Known rows, with every step that occurs:
y -> q -> s -> h -> l -> z: [ 0.12 -0.91  0.43  2.41 -1.20  0.59  0.00  0.75 -0.84  1.05 -1.05  0.69
 -1.17  1.78 -1.56  0.09 -0.42  2.61  0.41  0.20 -0.61 -0.33 -3.18]
z -> l -> h: [ 0.47  0.20  0.82 -0.02  0.83 -4.34  1.36 -1.75 -1.28 -0.41  0.20  0.27
  0.67 -2.20  2.29 -0.02  1.14 -1.29  3.21 -1.47 -0.82 -1.75 -0.90]
p -> h: [ 0.39  0.22  0.22 -2.37 -0.13  1.82 -2.82 -0.35  1.38 -0.69  0.62 -0.73
 -0.08 -3.38  1.40 -2.30  0.55  2.13  0.98  1.73 -1.42 -1.59  2.22]
y -> p -> z -> l -> h: [ 0.13  0.09  1.16 -1.52  1.56 -4.83  0.89 -0.42 -1.59 -0.20  1.45  0.14
 -0.07 -1.52  1.45 -1.34 -0.29 -2.05  2.09 -1.76 -0.33 -1.00 -2.72]
s -> q -> y -> p -> h: [ 0.06  0.59 -0.35 -1.77  0.98  1.90 -1.08  1.61  0.91 -0.14  0.70 -0.59
 -0.20 -0.35  0.50 -3.37 -0.63  2.80 -0.24  1.04  0.08 -0.23  1.92]
s -> q -> y -> p: [-1.18 -0.22 -1.02  0.34  1.26  1.60 -1.50 -0.04 -1.44  0.57  0.55 -0.70
  0.22  3.44 -0.54 -0.25  0.15  0.08  0.44  0.76  0.79  1.22  0.43]
h -> l -> z -> p -> y -> q: [-0.45 -0.15 -0.58  1.44 -1.07  0.55 -2.05 -0.97  1.49 -0.16 -1.00  0.01
  1.35  2.50 -1.37  0.43  0.51 -0.97 -0.86 -0.61  0.38  0.78 -0.54]
s -> q -> y: [-0.70  0.46 -1.02  1.68  1.76  4.37  0.81 -0.63  1.11  0.25 -0.80 -0.54
  0.71  1.51  0.33  0.10  1.05  0.73  0.56  1.65 -0.38  0.92  3.92]
p -> y -> q -> s -> h: [ 0.18  0.83 -1.81  1.77 -0.68  5.64 -3.40  1.09  3.31 -0.44  0.49 -0.97
  0.25  1.43 -0.91  0.54 -0.03  1.94 -0.88  1.65  0.65 -0.60  0.08]
h -> l -> z -> p: [-0.72 -0.71  0.00 -0.37 -0.45 -2.41  1.40 -0.44 -0.54  0.35 -1.15  0.70
 -0.30 -0.38  0.23  1.04  0.24 -0.67  0.96 -2.09  0.43 -0.25 -0.51]
z -> l -> h -> p -> y: [ 0.32  1.16  0.31 -1.36 -0.75 -0.08 -1.11 -0.02 -0.77 -1.05  1.73  0.48
  0.44 -1.73  0.44  0.57  0.08 -1.84  0.85  0.44  0.07 -0.55 -0.22]
s -> q: [-0.22 -0.68 -0.87  0.71 -0.43  2.98 -1.15 -0.47  0.39  0.26 -1.02 -1.19
  0.35  2.42 -0.21 -1.14  1.61  1.10  2.23  2.61 -1.61  0.84  2.52]
h -> p -> z -> l: [ 0.52 -0.41  1.10 -2.09  0.66 -0.87  0.63  0.27 -0.13  0.27 -0.47  0.25
  0.00 -2.66  1.15  0.43 -0.11 -5.20 -0.46  0.84 -0.89  1.36 -0.72]
s -> q -> y -> l: [-0.06 -0.54 -0.07  3.58  0.31  1.42  1.29 -1.54 -0.34  0.48 -0.43 -0.67
  1.45  3.30 -0.34  0.44  0.82  0.26 -1.19  1.05 -0.34  1.93  2.67]
s -> h -> l -> z -> p: [-0.45 -0.13 -0.24  0.04 -0.93 -1.16  1.73  0.44  0.64  0.42 -0.94  0.54
 -0.20  0.14 -0.02  0.73 -0.29  0.95  1.01 -2.13  0.72 -0.46 -0.75]
l -> z -> p: [-0.44 -0.52 -0.42 -0.94  0.03 -2.85  1.08 -0.99 -1.23 -0.12 -0.43  0.32
 -0.48  0.27  0.87  0.88  0.43 -0.42  0.92 -2.04  0.99 -0.69 -0.34]
z -> l: [ 0.29 -0.81  0.01  0.69 -0.06 -0.86 -1.10 -1.46 -0.22  0.12 -1.01  0.23
  1.55 -1.74  2.77  1.15  1.81 -4.40  2.46  0.10 -0.95 -0.01 -0.35]
p -> y -> l: [-0.14 -0.56 -0.05  2.26 -2.01  1.67 -4.06 -2.35 -0.80 -0.60  2.04 -0.48
  1.92  1.70  0.01  1.10  0.98 -1.35  0.03  1.29 -0.40  0.63  0.03]
s -> h -> l -> z -> p -> y -> q: [-0.21  0.35 -0.80  1.79 -1.31  1.88 -1.61 -0.07  2.65 -0.10 -0.78 -0.19
  1.50  2.90 -1.58  0.08  0.09  0.60 -0.75 -0.57  0.70  0.60 -0.68]
s -> q -> y -> p -> h -> l -> z: [ 0.13 -0.51  1.11  0.63 -0.30 -0.37  1.79  1.81 -1.76  0.99 -0.49  1.23
 -1.18  0.74 -0.60 -2.72 -1.02  3.24  1.02 -0.11 -0.69 -0.04 -1.59]
h -> p: [-0.28 -0.45  0.22 -2.65 -0.44  0.44 -1.97 -1.14 -2.18  0.05 -0.05 -0.81
 -0.88 -0.61 -1.11  1.64  0.47 -0.75 -0.72  2.70 -0.76  0.73  0.91]

Rows:
[-0.06 -1.05  0.06  0.50 -0.61 -4.49  2.02 -1.37 -1.72  0.08 -0.38  0.33
  0.00  1.57  0.39  1.01  0.22 -0.44 -0.49 -2.35  1.05  0.16 -0.83]
y -> l -> z -> p
[ 0.77  0.50  0.38 -0.88  0.46 -2.09  3.08  0.47  1.21 -0.46 -0.04  0.61
 -0.17 -1.80  1.36 -1.90 -0.96  2.35 -1.75 -2.07  0.87 -0.86  1.68]
q -> y -> l -> z -> p -> h
[ 0.47  0.19 -0.75 -1.12 -0.46  2.41 -0.77  1.40  0.69  0.20 -0.71 -1.07
 -1.37  0.98 -2.42  1.42 -0.68  1.62 -3.26  2.43  0.32  0.67  0.43]
y -> q -> s -> h -> p
[ 0.35  0.39  1.36 -1.11  1.54 -3.62  1.77 -0.98 -0.48 -0.36  0.84  0.17
  0.14 -2.86  1.96 -1.03  0.19 -1.93  2.13 -1.36 -1.04 -1.31 -1.17]
p -> z -> l -> h
[ 0.24  0.72  0.75 -0.35  2.46 -3.02  3.61  0.58 -0.41  0.09  0.70  0.29
  0.13 -0.40  1.19 -2.02 -0.65 -1.19  1.37 -1.80  0.00 -0.16 -0.92]
s -> q -> y -> p -> z -> l -> h
[-0.78  0.50 -0.50  0.07 -1.34  1.40 -1.74  0.08  0.68 -0.66  0.91  0.95
  0.80 -0.61  0.42  0.81  0.18 -1.26  1.49 -1.24  0.82 -0.46 -0.40]
h -> l -> z -> p -> y
[ 0.64  0.19  1.17 -2.32  0.36 -4.21  2.15 -0.57 -2.38 -0.14 -0.26  0.10
 -0.69 -1.93  0.17  0.74  0.22 -1.18  0.12 -0.12 -0.46 -0.36 -0.36]
z -> l -> h -> p
[-0.07  0.63  1.86 -2.32  1.90 -1.22  2.12 -0.44 -1.23 -0.05  1.92 -0.47
 -1.24 -1.11 -1.55 -0.15 -1.62 -0.35 -3.06  0.67 -0.30  1.02  0.45]
q -> y -> l -> h -> p -> z
[ 0.00  0.30  0.90 -2.99  0.32 -2.56  0.48 -1.15 -2.88 -0.32  0.66 -0.63
 -1.43 -1.29 -1.18  0.67  0.09  0.98 -0.08  1.08 -0.64 -0.64  0.44]
l -> h -> p
[-0.37  0.33 -0.95  2.37 -1.47  5.66 -3.16  1.44  3.45  0.27 -0.62 -0.31
  0.64 -0.15 -1.58  0.99 -0.08  0.86 -0.07  1.28 -0.45  0.08 -0.03]
p -> y -> q -> s -> h -> l
[ 0.70  0.39 -0.81  0.56  0.29 -0.18 -0.34  0.81  0.90 -0.62 -0.58  0.28
 -0.55 -0.46 -0.58  0.99 -0.01 -1.79 -2.17  0.07  0.76 -0.17 -0.50]
z -> l -> h -> p -> y -> q -> s
[-0.25 -0.26  0.53 -0.67  1.82 -0.67 -0.15  0.21 -0.20  0.41  0.53  0.36
  0.89 -1.32  1.92  0.04 -0.26 -5.25  0.20 -0.73  0.25  1.18 -1.76]
q -> y -> p -> z -> l
[ 1.11 -0.08  0.42 -0.72  0.72  0.39  1.51  1.93  2.05  0.43 -1.23  0.02
 -0.31 -1.36 -0.02  0.17 -0.94 -3.54 -2.44  0.80 -0.12  1.49 -1.15]
y -> q -> s -> h -> p -> z -> l
[-0.42  0.05  0.35 -0.44 -0.19  2.61 -0.89  1.86  1.51  0.67 -0.70 -0.10
  0.15 -1.30 -0.63 -2.36 -0.51  1.90  0.44  1.01 -0.97  0.56  1.39]
s -> q -> y -> p -> h -> l
[-0.48  0.66 -1.31  1.72 -1.24  4.73 -1.80  1.86  4.55  0.13 -1.19 -0.25
  0.71 -0.23 -1.47  1.17 -0.33  0.28 -0.75  0.05  0.49  0.28  0.58]
z -> p -> y -> q -> s -> h -> l
[ 0.04 -0.17 -0.02 -3.16 -0.33  0.11 -3.97  0.40 -0.37 -0.40  1.55 -0.83
 -0.31 -1.64  0.69 -2.78 -0.29  1.86  0.60  1.16 -0.32 -1.18 -0.26]
y -> p -> h
[ 0.01 -0.72  0.48  1.80 -1.22  1.11  0.09  1.20 -1.48  0.89 -0.16  0.99
 -1.50  0.20 -0.66  0.35 -0.49  2.35  1.56  0.03 -0.66 -0.98 -2.98]
q -> s -> h -> l -> z
[ 0.59  0.33  0.15 -2.72 -0.05 -1.74  1.10  0.71  1.10 -0.67 -0.04  0.28
 -0.75 -2.80  1.59 -2.47 -0.53  2.39  0.01 -1.28  0.22 -1.80  1.28]
l -> z -> p -> h
[-0.01 -0.02 -1.29  0.17 -0.12  2.99 -3.28  0.45  1.00 -0.53 -0.28 -0.43
 -0.82  0.60 -1.66  1.57  0.19 -1.08 -2.99  1.94  0.56  0.43  0.46]
h -> p -> y -> q -> s
[-0.50  0.94 -0.85  0.62 -1.71  2.72 -1.49  0.99  1.83 -0.61  1.12  0.81
  0.81  0.05  0.25  0.48 -0.33  0.29  1.41 -1.33  1.12 -0.71 -0.66]
s -> h -> l -> z -> p -> y
[ 0.12 -1.04  1.08  3.00 -0.03 -2.32  1.46 -2.13 -4.21  0.58  0.67  0.82
 -0.17  2.55  0.13  0.97  0.13  0.85 -0.36 -0.60 -0.02  0.15 -1.78]
q -> y -> l -> z
[-0.29 -0.45 -0.07  1.19  0.38 -3.55  3.25 -1.36 -1.23  0.11 -0.41  0.65
  0.19  1.46  0.61  1.50 -0.12 -0.34 -1.23 -2.85  1.61  0.38  0.06]
q -> y -> l -> z -> p
[ 0.47  0.37  1.02 -0.34  0.51 -2.72  3.84 -0.42 -2.25  0.12  0.03 -0.47
 -0.71  1.55 -2.01  0.23 -0.52  2.00 -2.15  0.70 -0.18  1.01  1.79]
s -> q -> y -> l -> h -> p
[ 0.01  0.42 -1.51  0.67 -0.22  4.75 -2.43  0.99  1.95 -0.16  0.65 -0.85
 -0.70 -0.41  0.15  0.93  0.06  2.09  0.61  1.49  0.14 -1.37  0.31]
q -> s -> h
[ 0.03 -0.45 -0.31  1.68  0.28 -2.77  4.63 -0.30 -0.57  0.31 -1.23  0.49
  0.23  3.09  0.16  0.29 -0.13  0.63 -1.18 -2.39  1.31  0.96  0.86]
s -> q -> y -> l -> z -> p
